Each row comes from the steps of one walk. Every step used is in the known rows, and no mark comes twice. Write the walk behind each row, first mark first.
(in the rows, 100 means zero)
Known rows:
C/H: [107,123,107,132,84,141,119,103,95,122,98,110,101,121,106,76,77,78,119,75,112,110,82,130,111,117,145,102,95,96,97,79,97,68,114,72,105,102,116,82,69,89]
H/Q/F: [109,130,120,94,78,148,67,101,93,124,107,123,108,120,99,85,108,54,113,97,86,98,78,128,123,98,126,97,104,112,138,109,99,68,110,91,110,109,101,84,79,94]
X/L/U/A/H/Q: [112,110,133,103,73,131,105,129,118,113,105,124,102,97,122,96,111,138,114,108,89,103,91,115,119,131,78,82,103,111,119,92,93,89,136,87,108,91,114,76,71,79]
Y/H/Q: [109,114,116,115,69,142,83,117,91,125,83,124,107,131,98,68,110,85,118,107,95,103,76,129,109,106,110,89,90,101,122,89,96,121,123,80,111,90,83,79,81,94]
C/A/F/Y/H: [96,115,100,131,75,139,148,109,81,121,80,113,114,129,97,71,85,93,120,92,92,105,89,119,134,120,45,87,84,90,90,70,92,115,123,70,99,77,96,79,89,92]
H/A/C: [107,123,107,135,67,147,57,88,113,124,115,132,95,141,91,90,100,75,117,110,114,115,84,131,116,118,140,106,99,118,97,87,99,76,120,85,94,97,108,80,88,82]
H/Q/F/A: [108,135,114,84,76,152,100,92,94,126,106,124,115,102,98,82,111,61,112,117,92,94,84,125,105,106,130,96,107,122,137,110,100,81,119,85,105,106,98,85,81,75]
F/C/H/A/X: [111,129,101,150,68,149,104,76,98,126,85,122,119,150,102,80,86,112,118,98,115,120,83,140,104,131,137,115,95,123,76,84,94,85,129,75,90,92,116,81,78,65]
A/X: [106,124,112,125,74,147,66,91,94,125,90,113,96,127,91,88,78,110,117,81,100,108,84,127,121,125,148,108,101,119,92,89,92,70,113,83,107,91,119,80,75,97]
X/L/U/A/F: [110,112,121,128,81,129,104,115,91,112,101,106,96,92,116,99,90,72,115,105,104,94,94,115,122,138,104,90,105,116,92,72,91,71,128,84,107,94,122,76,80,88]
U/A/F: [105,124,113,126,73,142,100,124,87,119,95,110,96,109,84,94,74,87,120,95,110,99,92,123,111,128,138,99,100,118,89,75,94,65,119,85,112,100,127,84,90,89]
A/F: [105,125,112,121,74,144,66,98,77,124,99,107,94,122,92,89,77,74,118,92,105,96,89,125,126,120,145,104,101,109,88,69,95,69,118,86,106,93,112,82,86,95]
V/U: [109,120,110,124,73,125,83,105,97,123,92,110,93,130,92,88,75,77,115,88,110,107,84,124,120,112,161,100,116,105,75,77,93,65,110,81,105,107,106,79,77,101]
V/U/A: [108,118,110,128,72,122,115,132,105,117,90,112,95,117,86,93,72,90,118,94,115,109,88,120,105,121,151,97,112,114,75,83,91,61,114,82,109,116,119,80,81,95]
Q/A/C/H: [103,129,100,115,88,129,162,89,113,120,110,120,103,144,95,86,87,89,117,73,94,119,85,120,119,110,144,105,93,117,96,96,99,58,108,81,95,110,125,80,83,99]
F/Y/H: [100,118,99,131,69,144,90,113,98,126,76,109,110,117,95,64,98,89,118,98,94,108,82,127,139,111,53,95,98,88,102,83,91,115,115,74,112,83,92,80,80,96]
H/A/K: [107,119,108,138,68,142,58,96,109,124,104,123,97,128,93,89,93,89,118,99,113,104,87,126,122,122,138,104,102,111,92,78,102,81,116,86,89,97,110,83,115,84]
H/A/F/C: [111,134,104,142,62,148,58,82,81,126,93,114,112,141,94,84,92,80,115,129,120,104,87,138,115,121,136,110,106,121,77,67,97,83,131,85,95,89,106,83,94,70]
F/Y: [101,123,105,116,70,146,76,99,96,126,97,110,103,110,98,76,88,81,116,91,95,108,87,129,146,112,68,97,109,90,95,83,91,76,114,78,108,91,114,83,78,92]
X/L/U/A: [112,114,117,132,84,128,109,119,110,112,100,108,97,86,123,90,98,75,115,102,109,102,88,122,116,133,107,86,109,114,105,84,91,70,121,80,108,103,123,77,69,94]
Q/F: [106,133,107,120,87,146,70,98,100,124,103,108,101,113,95,85,89,55,114,85,98,99,81,127,125,104,148,108,105,114,126,101,98,54,103,85,109,112,116,84,75,101]
Q/A/K: [105,127,103,108,81,126,112,97,107,121,100,109,99,127,89,89,90,101,117,79,92,103,88,119,135,113,141,101,109,119,96,91,103,59,104,91,95,106,126,82,114,108]
Y/H/A: [108,116,100,166,71,141,75,106,102,124,83,122,104,126,97,68,103,82,118,106,115,108,76,129,110,115,124,104,92,108,102,80,97,116,121,75,98,99,84,79,81,92]
L/X: [104,119,115,119,84,146,74,93,104,127,104,103,95,95,100,83,84,78,112,94,104,102,80,129,119,126,122,89,104,71,101,79,94,66,122,70,105,100,117,78,71,96]
X/L/C/H: [110,110,114,135,85,147,121,91,106,115,106,96,105,68,145,80,80,62,116,80,111,107,82,136,113,123,109,90,99,89,102,74,93,69,121,60,99,86,118,74,63,90]
F/Y/H/Q/A: [100,120,106,103,66,130,135,110,92,125,83,124,121,121,95,65,123,100,114,104,69,109,79,119,144,95,32,89,102,101,112,101,93,119,114,84,103,94,84,80,88,101]
H/Q/A: [109,127,115,99,75,129,116,100,90,123,105,122,107,119,100,81,108,85,115,99,88,106,78,126,124,100,130,94,110,118,109,100,99,70,110,90,100,108,103,83,81,106]
F/C/H: [112,134,99,125,81,144,119,93,96,124,87,106,119,140,107,71,80,87,118,95,117,113,84,143,105,119,144,100,103,104,92,81,96,73,123,71,106,96,120,82,74,78]
C/H/A: [108,120,105,160,77,142,110,96,98,123,102,124,104,121,107,78,89,73,119,87,121,114,81,131,108,119,139,107,91,103,89,75,99,77,120,73,91,109,105,82,74,80]
C/H/Q/F/A: [105,136,111,93,82,152,148,93,95,125,107,125,119,109,106,79,104,62,114,101,97,101,86,124,96,109,126,99,98,115,135,105,101,81,121,77,101,107,101,85,77,66]
Y/H: [107,117,103,139,78,141,84,113,100,124,77,110,102,126,92,69,92,87,119,97,107,104,78,128,114,114,131,99,94,102,109,83,95,105,118,77,110,93,96,79,77,101]
X/L/C: [111,111,117,125,80,148,72,89,105,119,106,94,99,63,137,85,87,64,115,97,108,100,82,136,120,121,111,90,111,96,104,77,92,69,119,68,102,80,114,75,66,99]
X/L/U/A/C/H: [108,113,116,123,89,131,152,111,125,110,110,121,99,120,124,95,96,78,118,91,105,112,93,120,108,136,101,87,92,110,105,86,93,71,127,74,104,99,132,75,73,77]
L/U/A/F: [102,119,117,119,80,128,101,119,92,119,99,108,99,98,82,97,97,79,117,103,108,96,92,114,119,129,117,93,97,113,91,71,91,66,130,85,109,102,125,79,86,88]
C/A/L/X: [98,109,120,124,90,136,126,93,87,117,107,112,101,106,103,93,72,73,114,84,94,104,62,129,111,140,114,75,89,65,96,81,96,68,129,68,94,91,120,77,64,94]
U/A: [107,123,109,131,77,140,104,127,104,118,95,112,96,100,90,86,80,90,119,96,115,107,85,128,106,122,143,99,104,113,101,87,94,64,115,82,113,108,125,84,78,93]
V/U/A/L/X: [99,104,124,125,74,121,110,121,97,114,95,111,95,99,82,108,68,81,112,94,92,107,67,119,109,144,119,80,104,77,74,83,90,63,130,78,105,103,125,76,72,88]
C/H/Q: [109,120,119,108,76,144,117,106,88,122,103,126,107,127,110,79,94,75,118,88,100,108,79,132,107,111,122,93,92,97,109,85,98,83,122,76,105,100,104,82,75,83]
F/A: [107,130,102,114,74,147,104,94,97,125,97,110,103,99,97,76,86,85,116,111,118,102,87,127,104,122,150,100,110,113,98,83,96,79,121,77,103,95,107,84,76,79]
C/H/Q/A/K: [105,124,114,92,80,126,158,101,101,120,104,127,110,136,102,87,100,102,119,73,83,109,86,119,122,109,121,92,96,111,106,96,104,75,112,87,91,107,115,82,114,93]
F/Q/A: [100,135,101,112,82,130,119,95,98,124,96,109,127,105,89,78,96,98,113,102,88,110,90,129,135,108,174,97,112,116,84,96,97,70,108,83,103,107,107,84,82,107]

Which walk is each row?
[106,139,101,109,83,150,103,89,103,126,101,108,109,99,92,81,92,63,113,102,106,97,87,122,108,113,150,104,109,123,125,103,99,66,113,82,104,108,111,85,78,83]  Q/F/A
[98,120,104,146,64,147,109,91,79,123,102,122,109,119,102,83,87,74,118,91,102,111,92,125,140,122,56,106,90,92,73,64,94,91,125,76,89,91,103,83,89,67]  C/H/A/F/Y
[105,122,113,130,73,144,99,118,104,119,87,116,98,115,85,94,75,122,119,87,103,110,88,122,107,134,142,105,98,125,92,95,90,66,116,82,112,100,135,82,78,90]  U/A/X
[107,120,119,92,74,147,113,100,105,121,113,137,105,151,104,87,100,79,119,92,94,113,84,130,109,110,122,92,89,103,112,93,98,83,124,80,103,93,110,80,85,79]  A/C/H/Q
[98,112,123,125,77,140,95,119,94,115,100,111,97,86,85,100,74,82,114,96,93,104,65,126,108,146,109,79,94,76,100,87,93,66,131,77,109,95,129,79,71,86]  U/A/L/X
[105,127,108,120,79,135,114,80,95,117,90,111,123,108,114,85,85,123,112,95,76,111,93,126,143,128,158,103,115,132,78,102,91,79,105,82,100,89,110,79,76,106]  F/Q/A/X/L
[97,128,114,102,84,150,95,80,95,121,108,100,113,49,90,95,95,47,112,105,90,94,66,126,109,124,122,95,102,107,123,101,96,65,131,78,99,86,113,80,70,76]  Q/F/A/L/C
[103,139,104,109,80,154,98,78,101,128,93,113,109,106,86,89,88,96,112,94,96,100,89,118,110,125,150,114,106,134,116,109,94,68,115,84,103,99,117,83,78,78]  Q/F/A/X
[99,102,114,160,69,141,69,99,94,120,89,114,109,78,91,83,108,66,117,111,101,106,56,133,110,123,94,92,83,92,101,78,95,114,134,72,93,76,90,75,73,86]  Y/H/A/L/C
[100,125,126,78,81,135,96,84,82,122,111,126,117,94,89,96,130,45,110,117,74,91,66,117,116,119,104,87,101,113,137,111,98,85,137,92,100,96,97,81,74,68]  H/Q/F/A/L/U
[102,113,111,151,75,149,105,79,108,124,102,115,107,84,107,90,90,100,116,81,110,114,81,130,107,126,117,107,85,104,81,78,92,76,130,66,86,90,116,76,72,77]  L/C/H/A/X
[109,127,104,126,70,125,159,119,88,116,79,108,114,146,90,94,61,96,118,102,116,111,96,127,96,132,138,102,104,119,57,67,92,70,131,76,106,103,123,81,92,68]  V/U/A/F/C/H
[104,122,110,127,84,138,128,99,77,120,102,112,99,129,99,87,70,80,120,88,110,101,89,124,114,123,147,95,94,106,85,68,97,67,120,78,97,95,115,82,83,96]  C/A/F
[106,119,111,110,71,131,122,99,92,124,76,127,113,142,90,77,114,126,115,92,73,108,78,117,120,110,110,100,92,128,109,107,94,111,114,88,101,92,93,77,84,106]  Y/H/Q/A/X
[110,109,118,116,81,127,103,119,119,112,99,109,95,100,117,98,98,90,117,97,103,97,94,116,121,139,102,82,107,114,106,84,96,75,123,84,103,93,131,76,106,88]  X/L/U/A/K
[114,114,113,161,67,150,58,79,96,118,95,124,97,124,125,89,86,97,114,98,107,110,83,130,123,136,127,111,108,126,85,85,92,84,111,81,91,88,107,77,72,88]  H/A/X/L
[108,126,112,106,82,128,164,99,91,121,103,125,112,126,108,78,101,87,116,77,90,111,78,123,115,102,125,95,98,110,107,96,99,71,111,80,96,115,105,82,78,97]  C/H/Q/A
[104,124,108,117,80,145,117,96,112,122,108,123,99,145,98,85,82,80,118,78,106,115,86,130,110,117,141,100,89,105,101,85,97,68,118,75,103,98,121,81,80,85]  A/C/H
[113,132,107,103,76,149,82,102,96,126,78,118,130,146,98,67,119,72,113,127,87,100,76,137,110,100,107,96,99,118,144,110,98,113,125,83,113,93,87,81,85,84]  Y/H/Q/F/C
[111,107,115,160,80,134,109,75,101,118,101,124,103,115,132,89,102,89,114,85,106,112,84,122,121,139,105,104,94,115,83,78,91,87,127,74,85,95,108,74,65,77]  C/H/A/X/L/U
[109,118,113,115,79,139,104,72,101,120,93,110,102,92,122,89,101,100,112,108,103,101,92,118,115,144,116,97,111,125,94,85,89,86,127,78,97,81,115,76,68,76]  F/A/X/L/U
[107,130,111,112,76,131,102,109,93,121,89,102,113,114,86,94,99,89,115,126,113,98,94,126,111,132,113,92,103,122,88,73,91,70,138,84,111,93,128,80,90,73]  L/U/A/F/C
[113,113,112,138,82,142,128,87,94,115,94,115,98,129,133,86,67,105,118,78,100,108,86,129,114,136,138,96,103,118,89,87,91,72,113,74,94,86,122,77,67,100]  C/A/X/L
[109,103,111,165,69,150,71,85,110,119,82,111,107,84,127,81,103,99,115,109,104,108,79,129,113,132,90,102,93,113,97,80,89,120,128,67,92,72,93,70,73,89]  Y/H/A/X/L/C
[106,129,119,97,84,143,128,110,109,120,111,128,112,129,101,90,96,126,115,83,78,103,83,120,115,107,120,94,92,109,137,108,100,72,122,86,97,104,109,83,74,89]  C/A/H/Q/F
[107,123,122,97,66,146,68,113,104,124,104,125,101,125,97,87,97,142,115,93,90,105,85,125,123,113,116,96,98,104,114,90,97,87,128,89,108,89,106,80,78,85]  A/H/Q
[108,109,115,157,75,149,106,80,90,115,111,106,104,74,139,91,85,54,117,96,116,104,88,131,116,129,96,98,91,99,80,58,94,82,131,65,85,82,105,76,78,75]  X/L/C/H/A/F
[102,121,115,109,83,129,105,116,126,119,109,120,96,113,82,99,108,84,115,108,104,109,91,118,113,124,114,90,97,115,106,91,93,64,130,85,108,104,130,77,84,86]  L/U/A/C
[113,107,107,173,67,147,71,91,98,118,75,125,102,132,121,76,95,105,115,102,103,110,79,126,116,133,111,108,95,124,94,85,92,122,115,77,94,81,90,75,75,90]  Y/H/A/X/L
[105,120,112,118,89,122,129,87,84,118,95,111,118,131,100,89,99,74,116,107,100,105,65,136,113,134,121,79,98,99,93,82,95,72,140,79,95,86,119,79,67,80]  F/C/A/L/U
[109,134,104,125,77,145,114,89,78,123,89,104,116,144,102,80,74,82,118,99,114,105,90,137,112,124,135,105,98,108,81,67,96,75,130,75,105,86,121,82,86,71]  A/F/C/H
[99,116,129,96,85,147,109,94,86,119,114,117,118,80,104,97,104,39,114,81,71,99,58,131,113,111,94,85,82,91,136,104,98,70,131,76,100,91,109,79,69,79]  A/L/C/H/Q/F
[98,130,112,115,73,144,100,122,87,120,94,110,121,98,78,90,79,99,118,118,100,102,101,127,119,130,156,92,98,117,78,78,93,81,125,82,115,91,116,84,95,81]  U/A/F/Q
[97,131,101,96,80,128,113,95,108,124,98,110,125,113,83,85,94,112,116,97,83,105,97,122,140,114,158,95,109,118,84,96,102,76,110,88,97,100,114,83,119,99]  F/Q/A/K
[104,123,109,128,84,137,132,109,112,120,101,115,100,123,101,84,73,148,119,76,104,109,87,122,115,122,141,99,92,101,100,82,97,69,122,76,96,97,119,81,70,94]  C/A/H
[107,118,126,102,60,125,114,141,113,117,95,128,99,123,83,100,86,155,116,99,93,111,91,114,108,118,122,92,104,113,91,91,92,82,128,90,108,106,112,80,83,81]  V/U/A/H/Q
[99,128,115,85,63,134,116,92,71,125,105,120,112,119,93,87,107,87,114,100,69,103,90,116,157,102,45,93,107,108,93,89,93,84,116,93,99,94,100,83,97,94]  H/Q/A/F/Y
[112,106,127,108,78,149,117,93,99,116,111,112,110,72,149,82,98,62,116,94,97,104,80,136,110,116,86,81,98,88,114,79,94,84,130,65,100,82,104,75,67,82]  X/L/C/H/Q
[103,115,118,123,81,130,102,113,110,121,91,113,98,102,83,99,98,116,116,91,101,107,89,116,113,135,117,97,95,123,92,90,88,67,127,84,108,103,131,77,74,90]  L/U/A/X
[98,126,98,125,79,147,88,108,103,126,79,109,116,116,90,67,102,70,114,93,80,102,82,122,144,103,48,100,95,98,130,103,94,104,109,79,111,96,95,81,80,97]  Q/F/Y/H
[108,138,98,102,87,143,127,89,113,122,97,109,122,150,98,84,85,85,116,94,99,100,89,133,113,116,142,95,104,120,118,101,104,61,116,81,93,102,129,85,112,83]  Q/F/C/A/K
[105,124,110,113,72,144,101,122,120,118,107,122,95,126,84,94,84,90,118,102,107,113,90,126,106,124,137,97,100,121,105,95,96,64,116,85,112,103,133,82,88,87]  U/A/C
[111,136,105,114,72,147,66,88,78,126,89,101,110,140,92,83,80,85,116,118,111,100,89,137,119,122,140,102,108,115,84,71,95,73,129,84,109,82,118,82,90,81]  A/F/C
[102,128,116,89,71,152,73,98,92,127,108,124,116,113,102,82,111,58,112,101,73,102,84,125,148,96,49,92,107,99,134,111,95,79,114,88,108,101,100,85,83,87]  H/Q/F/Y
[97,122,98,154,68,152,74,90,104,129,78,125,118,127,84,77,109,96,113,95,79,110,82,119,144,114,44,113,89,117,114,106,91,115,115,82,96,92,91,80,84,85]  Q/F/Y/H/A/X
[101,116,113,119,86,141,134,104,123,121,108,101,104,75,106,88,80,141,119,82,103,108,85,126,112,120,117,91,88,90,101,77,95,66,130,67,93,85,123,78,68,91]  L/C/A/H
[111,109,114,132,89,142,136,90,107,114,109,98,105,67,146,84,81,68,117,93,111,104,83,136,109,123,113,81,104,94,101,75,93,65,121,62,92,87,119,76,64,99]  X/L/C/A
[101,110,119,123,94,119,129,96,84,117,107,116,103,112,97,95,95,65,117,85,94,103,63,123,119,131,120,78,94,95,96,81,94,66,129,81,92,96,116,78,65,95]  C/A/L/U
[99,124,95,152,71,148,80,100,105,126,86,122,118,116,91,68,114,64,114,107,90,107,80,123,142,103,48,103,94,102,122,100,96,114,113,79,98,103,84,82,84,87]  Q/F/Y/H/A
[105,117,106,116,85,136,127,103,107,118,101,116,99,133,101,86,76,98,122,78,105,104,88,125,115,124,144,87,99,103,97,80,101,69,116,78,91,96,124,82,108,96]  C/A/K
